Known rows, with every step that occurs
repam-zumun: [ -1.7  12.5   2.6  18.7  20.1   2.9   1.5  -2.8 -13.4   2.7  -0.5  22.7
   7.8  27.6  17.4 -14.2 -10.4  -1.8 -15.5 -13.4  -1.8  18.5   8.5   2.4]
repam-larag-roto-sokiz: [  5.8  -8.3   6.6 -26.9  19.3   2.0 -13.6  -1.2   0.7   6.4  14.0  33.7
 -13.2  16.9   1.4   4.3   4.0  25.9 -21.8 -38.8  18.7 -12.3  47.6   8.0]
sokiz-roto-larag-repam: [  1.1  26.4  -7.1 -10.0  20.8 -17.1 -11.8   7.9   1.6 -18.2   5.8 -34.1
 -46.4  16.1  -5.9  -7.7 -15.8 -12.7 -14.7 -38.5 -16.7  14.7 -13.4  21.2]
repam-tupo-roto: [ 12.5  24.1  -4.2 -15.0 -21.1 -29.0 -24.0  11.6 -15.9 -15.0 -32.0  32.5
  32.4   8.3  23.2 -18.5  10.8  -7.0   6.8  -3.0  21.6   8.1  -4.3  10.9]
zumun-repam-tupo-roto: [ 26.6  20.1   5.4  -5.6 -13.9 -36.3 -25.3   9.8   1.5 -15.5  11.5  33.2
  22.9   8.2  19.8 -17.6   8.3 -11.0  12.7  16.8  28.1  17.9   1.3   3.4]
larag-repam-tupo: [-15.2  42.9   1.6 -25.0   0.4 -31.6 -12.0  -3.6  -1.3 -14.7 -24.9   2.1
   2.0  13.7  16.3   0.7 -11.4   6.7   9.6 -32.9  15.2  15.1 -11.4  22.2]
roto-larag-repam-zumun: [ -5.3  12.6   5.8   9.1   8.4  14.1   6.1 -23.6 -28.7  -8.7  11.9 -33.8
  -1.6  11.7  17.3  -6.0 -18.9 -10.5 -14.1 -13.7 -15.0  14.6   9.1   7.0]
sokiz-roto: [  8.6  22.2 -17.6  -4.8  29.4 -26.8 -14.9  30.0  21.7  -8.1  -5.7  21.1
 -32.5  30.0  -4.6 -20.2  -9.8  -5.4 -13.1 -34.3  -0.8  18.5 -12.2  13.9]
zumun-repam-larag-roto-tupo: [ 11.2 -23.1  41.6 -15.1  36.3 -10.9 -14.3 -20.7  -4.6   6.0  46.9  16.5
   0.6   1.0   7.3  -3.1 -13.4  11.6 -33.4 -34.9   5.9   6.1  53.4 -13.8]
roto-larag-repam: [  3.8  14.3  -3.3  -8.0   4.7 -12.6 -15.0 -12.8 -10.5   1.0  -5.1 -29.6
  -5.8  15.4   5.3  -9.1 -14.9 -17.9 -23.8 -31.4   4.1  15.4   7.5   5.8]
tupo-roto-zumun-repam: [ 33.6   6.5 -20.2   7.0   0.1 -22.2 -32.6  -1.1  14.7 -18.0  21.4  42.6
  -5.2  27.7  32.5 -14.2   4.3 -30.9   2.5  17.7  29.2   4.5   7.5 -13.6]
sokiz-repam-tupo-roto: [ -7.5  29.5  -6.5 -14.6 -22.5 -36.1   3.0  20.6 -23.0 -39.6 -32.1  43.3
  18.8   2.2  13.7   0.2  24.8 -17.6   7.6  13.0  17.9  17.7   1.1  20.8]
sokiz-roto-zumun: [  3.2  22.9 -24.2 -23.4  38.2 -23.1 -15.3  30.7  32.8 -40.4  -1.9  24.7
 -47.8  28.1   5.9 -13.5 -10.3 -11.7  -6.3 -35.9  -2.8  -2.6 -20.3  14.8]
larag-roto-sokiz-repam-zumun: [-19.2   6.2  -2.0  -6.0  13.8  24.1  56.5  -1.4 -13.6 -17.3  38.4  36.1
 -17.6  24.6   4.7  29.0  19.5  -4.3 -17.0  -1.6  -9.5  26.2  43.0  18.2]
tupo-repam-larag-roto-zumun: [ 38.9  -7.5  -0.1 -54.2  25.8 -11.7 -33.2   4.6  -6.0 -14.2   7.1  18.2
  -9.2  -0.8   0.6   8.2   2.9  18.4 -20.1 -36.3   0.6 -29.7  21.9 -23.2]
roto-zumun-repam: [ 16.0   9.3  -8.8  -9.6  31.2 -30.1 -16.1   3.0  40.7 -20.8  30.2  31.1
 -16.8  28.3  14.6 -10.2 -13.1 -16.6  -9.0  -6.5  24.1  10.5   6.0 -12.1]
tupo-roto: [ 26.7   3.9 -25.9  13.6 -12.0 -17.6 -29.7   6.6 -16.1  13.4 -24.1  40.2
  17.0  28.1  23.2 -23.3   4.2 -24.8  -7.6  -0.9  25.7  12.4  12.3   3.4]
larag-roto: [ 14.8   3.9 -11.8 -17.3  20.4 -15.4  -1.6  -6.9   0.2  10.5  -4.1  26.9
   9.4  17.0  -1.3 -11.3   5.5 -29.6 -25.3 -38.9  13.1  36.3  24.4  -0.4]
tupo-roto-zumun: [ 20.2  10.9 -32.0  -5.5  -4.1 -16.0 -29.9   3.4  -5.9 -20.7 -22.4  41.7
   0.3  24.7  33.0 -17.9   4.7 -30.6  -3.3  -6.2  23.0  -7.4   4.9  -2.0]
zumun-roto-tupo: [-14.3  10.6  13.2 -11.2  -7.7  -4.7 -22.5  -0.4 -14.6  15.1  -8.5  32.5
   7.2  28.0  46.0 -25.8 -20.5   7.4 -25.1 -30.0  10.6  12.8  38.7 -19.1]
sokiz-repam: [ -6.8  15.7 -12.1  -5.9  17.3 -28.2  12.6  14.6  -0.2 -12.7 -14.8  37.7
 -10.4  25.4  -0.9   2.5   4.5 -23.0 -21.5  -7.3  14.5  29.5  14.6   7.1]
roto-sokiz-repam-tupo: [-33.2  27.3   8.6 -36.3  -1.4 -26.9  27.0  29.5  15.8 -44.3   5.2  35.6
  -7.6  17.6   0.5  18.0  17.4  22.1  -2.2  -6.4  15.3   8.3   6.2  30.7]

Rows
[ 18.1  -2.9  13.9 -18.9  34.2 -24.6 -41.0   2.1  28.5 -26.9  19.9  32.2
 -30.2  15.0  11.3  -7.4 -16.6   7.0  -8.1  -6.4  26.7 -24.2  18.3 -11.4] -> roto-zumun-repam-larag
[ 24.1  -5.5  21.0  -1.3  26.7 -28.2 -41.8   5.2  14.9   6.9  15.0  29.4
 -10.9  17.4   3.3  -8.2 -14.6  15.3 -13.9  -6.5  28.6  -3.3  26.4  -9.5] -> zumun-repam-larag
[-13.4   1.6 -10.9 -21.4  12.0  -5.7  36.0   9.8   2.9 -11.1  23.4  44.0
 -21.4  26.9  -7.7  20.7  22.8 -11.3 -22.9 -18.5  10.5  26.0  38.4  16.5] -> larag-roto-sokiz-repam
[-25.4  29.9   8.6 -31.8   5.1 -38.7  18.9  21.5   3.9 -42.3 -19.2  31.9
   5.0   1.2  -5.3   5.9   9.5  -4.9  -6.6 -10.0  12.7  21.8  -4.1  15.8] -> sokiz-repam-tupo
[ -3.5   8.8 -25.8   7.0 -21.4  -8.8   8.6  17.6  -9.6  -9.7  -1.1  56.4
  -8.8  36.8  16.9   9.0  25.5  -8.7  -5.9  17.0  20.3   6.4  30.7  20.3] -> tupo-roto-sokiz-repam
[ 16.9  -6.5  12.1 -24.3  29.6 -13.9 -24.5  -4.5 -13.9   8.4 -13.3  27.3
  -5.1   2.3  -4.5  -6.8  -0.4  -4.2 -23.5 -39.0  15.2  -0.3  38.5  -1.9] -> repam-larag-roto
[ -3.8  18.5   0.2   8.2  -5.3  15.8 -12.1   3.8 -26.3   9.3  -7.9  34.6
   1.5  25.1  43.4 -24.1 -12.3   1.1  -7.7   2.7   6.8  23.0  33.0 -17.7] -> repam-zumun-roto
[  6.6  11.2  15.7  -1.9  28.2   1.7   8.2  18.1 -15.7   0.9  45.3  -5.4
  -9.4  18.9  14.7   5.5 -13.2  40.9 -17.0 -32.6 -53.0   0.4  -9.4  -1.0] -> sokiz-roto-tupo-repam-zumun
[-19.0  13.4 -12.4  -7.3   8.0 -12.4  22.8  19.4  13.3 -15.2  11.5  47.3
 -21.9  38.2   1.3  15.5   9.5   6.1 -17.0  -5.3  14.8  14.0  19.9  18.2] -> roto-sokiz-repam
[ 10.2   6.2 -16.8 -31.9  27.1 -11.6   1.1  -3.7  16.7 -20.1   2.9  31.4
  -7.6  19.7   9.5  -9.8   6.4 -38.3 -22.0 -39.4  14.1  15.2  17.9  -4.9] -> larag-roto-zumun
[ -1.3  21.2  -7.3 -19.1 -28.8 -18.6 -12.2  21.4  -4.9 -17.5  -4.4  40.3
  20.1  19.7  28.1 -11.5  15.8  21.6  11.3  -2.4  25.3  -6.9   4.2  24.7] -> repam-tupo-roto-sokiz
[  2.8  18.7   8.8 -33.9 -25.9 -27.7   9.4  17.8 -31.1 -53.6 -14.6   5.6
  21.3 -18.3   4.8  -6.4  23.5 -30.0 -11.5  19.4   6.0  14.9   1.8  17.3] -> sokiz-repam-tupo-roto-larag
[  3.1  21.2  18.4 -17.7  15.0 -44.4  -8.2  10.0  25.6 -18.8  24.4  23.1
  12.6  10.1   4.4 -12.8  -4.2   5.1   2.7  -5.2  22.2  25.2  -2.4   0.3] -> zumun-repam-tupo
[ 13.7  13.6   4.7 -15.0  24.9 -26.1 -13.6  27.6   1.0   7.8  26.3   2.1
 -15.3  23.8   4.1  -0.1 -13.9  35.0 -20.8 -48.1 -32.3   6.0 -10.4  -3.9] -> sokiz-roto-tupo-repam
[ 15.1  -4.5  18.9 -13.4  19.9  19.8  19.4 -17.3 -38.5  20.7  45.8   1.4
  31.0   6.3  17.1   8.0  -3.0  16.7 -30.0 -36.1 -39.9  17.3  25.7 -22.5] -> larag-roto-tupo-repam-zumun
[  2.7  35.9  -9.3  -8.1 -26.8 -24.3 -28.8  -2.1 -27.6 -12.7 -33.8  12.8
  17.5  11.7  30.4  -3.0   5.3  -4.9  20.5  -7.7  19.5   6.4  -3.3  25.1] -> larag-repam-tupo-roto
[ 33.5  -7.5   3.1 -43.5  13.1  -3.5 -21.1  10.9  -8.1  22.4  28.9  23.2
  -7.8  13.4  -2.7  20.1   6.4  54.6 -20.7 -33.8   3.3 -21.4  39.5  -8.5] -> tupo-repam-larag-roto-sokiz
[-10.5  17.7 -11.9 -13.8 -17.7   2.9 -24.6  20.4   5.2  15.8   1.4  46.8
 -14.7  44.0  35.1 -16.0  -4.7  22.6  -7.1 -11.9  29.4   4.6  43.9  -3.6] -> zumun-roto-sokiz
[ 19.5 -15.9  17.8 -17.8  25.5  -3.5 -16.0  -2.7  20.9   7.8  55.3  33.4
 -22.6  16.5  -4.6   6.7  -0.2  22.7 -14.7 -21.1  25.0  -1.9  52.7   0.2] -> zumun-repam-larag-roto-sokiz
[  7.9   1.0  15.3   3.5  13.5   7.1   5.3  -3.7 -28.2  16.1  32.3   3.5
  28.9  20.2  27.8   2.1 -13.2  36.5 -26.0 -25.0 -34.0   2.6   7.7 -17.3] -> roto-tupo-repam-zumun
[-14.5  32.5  -5.7  11.6 -10.3  21.2 -17.0 -12.3 -34.2  12.9 -12.7  13.9
 -15.6  31.6  51.5  -4.4 -18.1   4.0   7.1  -4.8   7.0  14.7  32.5  -5.3] -> larag-repam-zumun-roto
[  8.3  11.3  -1.2 -17.3  24.7 -22.1  -5.1  28.3  12.6 -21.7   9.3 -14.3
 -27.9  10.2 -13.7 -25.4  -7.9 -12.7 -27.4 -34.7 -11.3  18.3  -9.2  13.2] -> sokiz-roto-larag
[-38.8  41.4  10.8 -46.5 -27.3 -12.5  12.5  37.1   3.1 -37.0   0.2  47.6
 -11.3  18.7  24.1   4.9  14.1  27.6   5.9   4.0  25.2  10.6  30.0  12.9] -> zumun-roto-sokiz-repam-tupo
[  1.0   0.8 -13.7 -20.2  13.8   1.9   9.4   1.2  11.5  10.5  21.3  35.7
  -3.4  32.1   3.5   0.0   8.8  -4.1 -20.7 -35.9  12.6  19.6  34.9  12.6] -> larag-roto-sokiz
[ -9.4  34.0 -11.4 -10.7 -38.4 -11.9 -18.2   2.3 -14.2 -17.6 -12.7  18.6
   5.9  27.4  38.2   7.4  10.3  22.9  23.2  -5.9  21.1  -7.4   6.3  34.4] -> larag-repam-tupo-roto-sokiz
[ 37.1  -0.1   6.8 -23.3  18.2 -27.1 -47.5  15.3 -12.8  17.2  -3.5  17.6
   4.1   7.0  -0.8   2.4 -12.3  41.0 -22.8 -27.1   7.7 -23.3   9.5 -16.6] -> tupo-repam-larag
[ 21.2   9.7 -19.2   4.5 -24.5  -5.5 -25.8 -15.8 -33.8   4.6 -13.1 -18.3
   4.4  11.2  22.5 -16.9  -1.3 -32.2  -9.6  -8.1   9.5   9.3  12.8   5.0] -> tupo-roto-larag-repam
[-25.0  11.3  24.3   6.4  -3.9  24.4  -4.7 -12.6 -33.4   7.2   8.4  28.0
  11.7  23.6  59.0 -23.2 -19.3  14.6 -20.9 -15.8  -9.6  13.8  43.4 -14.3] -> repam-zumun-roto-tupo
[-41.6  13.1  23.6   4.8  -4.5  17.2  22.0  -3.3 -40.7 -12.4   5.4  34.7
  -1.4  20.8  42.9   0.4  -6.3   5.6 -21.2   5.7 -12.8  22.3  50.9  -8.9] -> sokiz-repam-zumun-roto-tupo
[-17.1  15.7  -1.6   3.8 -13.9  29.6  -0.9  10.4 -12.6   8.8  18.6  38.4
 -13.1  40.4  43.6  -8.6  -6.2  32.0  -2.6   3.3   9.5   5.6  39.5  -2.2] -> repam-zumun-roto-sokiz
[  0.9  24.0  12.9 -36.4  21.0 -39.3  -9.5  12.3  38.3 -49.4  25.3  21.7
  -2.5   8.5  16.5  -7.7  -2.5  -2.0   5.0  -6.2  20.2   4.0 -11.1  -4.7] -> roto-zumun-repam-tupo
[ 12.6   9.2  -3.5  24.4 -20.9  19.1  -9.5 -23.4 -53.7  -5.0  -0.7 -24.8
   7.4   8.1  31.8 -10.6  -0.6 -22.8  -6.6   6.2 -11.0   7.9  14.7   9.3] -> tupo-roto-larag-repam-zumun
[ -0.9   9.1  13.5  -5.4 -11.7  23.3  -4.8  -1.6 -31.4  -2.7   6.1  -0.5
   4.4  10.2  32.8 -33.5 -10.6  -7.5 -22.5   2.9  -3.2  16.2  32.9 -20.8] -> repam-zumun-roto-larag
[-19.0   0.6   4.9 -15.2  14.8 -15.4   0.9  19.1   5.1 -19.0   2.5  44.5
 -32.3  24.0  -0.4  18.0   0.8  34.3 -14.9  -5.2  20.9 -20.1  35.6  18.5] -> roto-sokiz-repam-larag
[-18.5  15.6  -2.1  11.4  18.3  -2.3  33.0   1.7 -16.2 -16.5   3.0  32.6
  -4.9  23.1   8.0   8.4   5.2 -14.4 -15.7   7.5  -8.2  27.2  10.9   9.9] -> sokiz-repam-zumun
[ -7.9  24.6  -6.9  21.5  11.4   6.4   1.3 -23.0 -22.6   4.6  -3.7   1.7
  -4.9  31.5  25.3   3.5 -15.3  -2.4   0.3 -16.0  -4.3  16.1   8.2  11.1] -> larag-repam-zumun
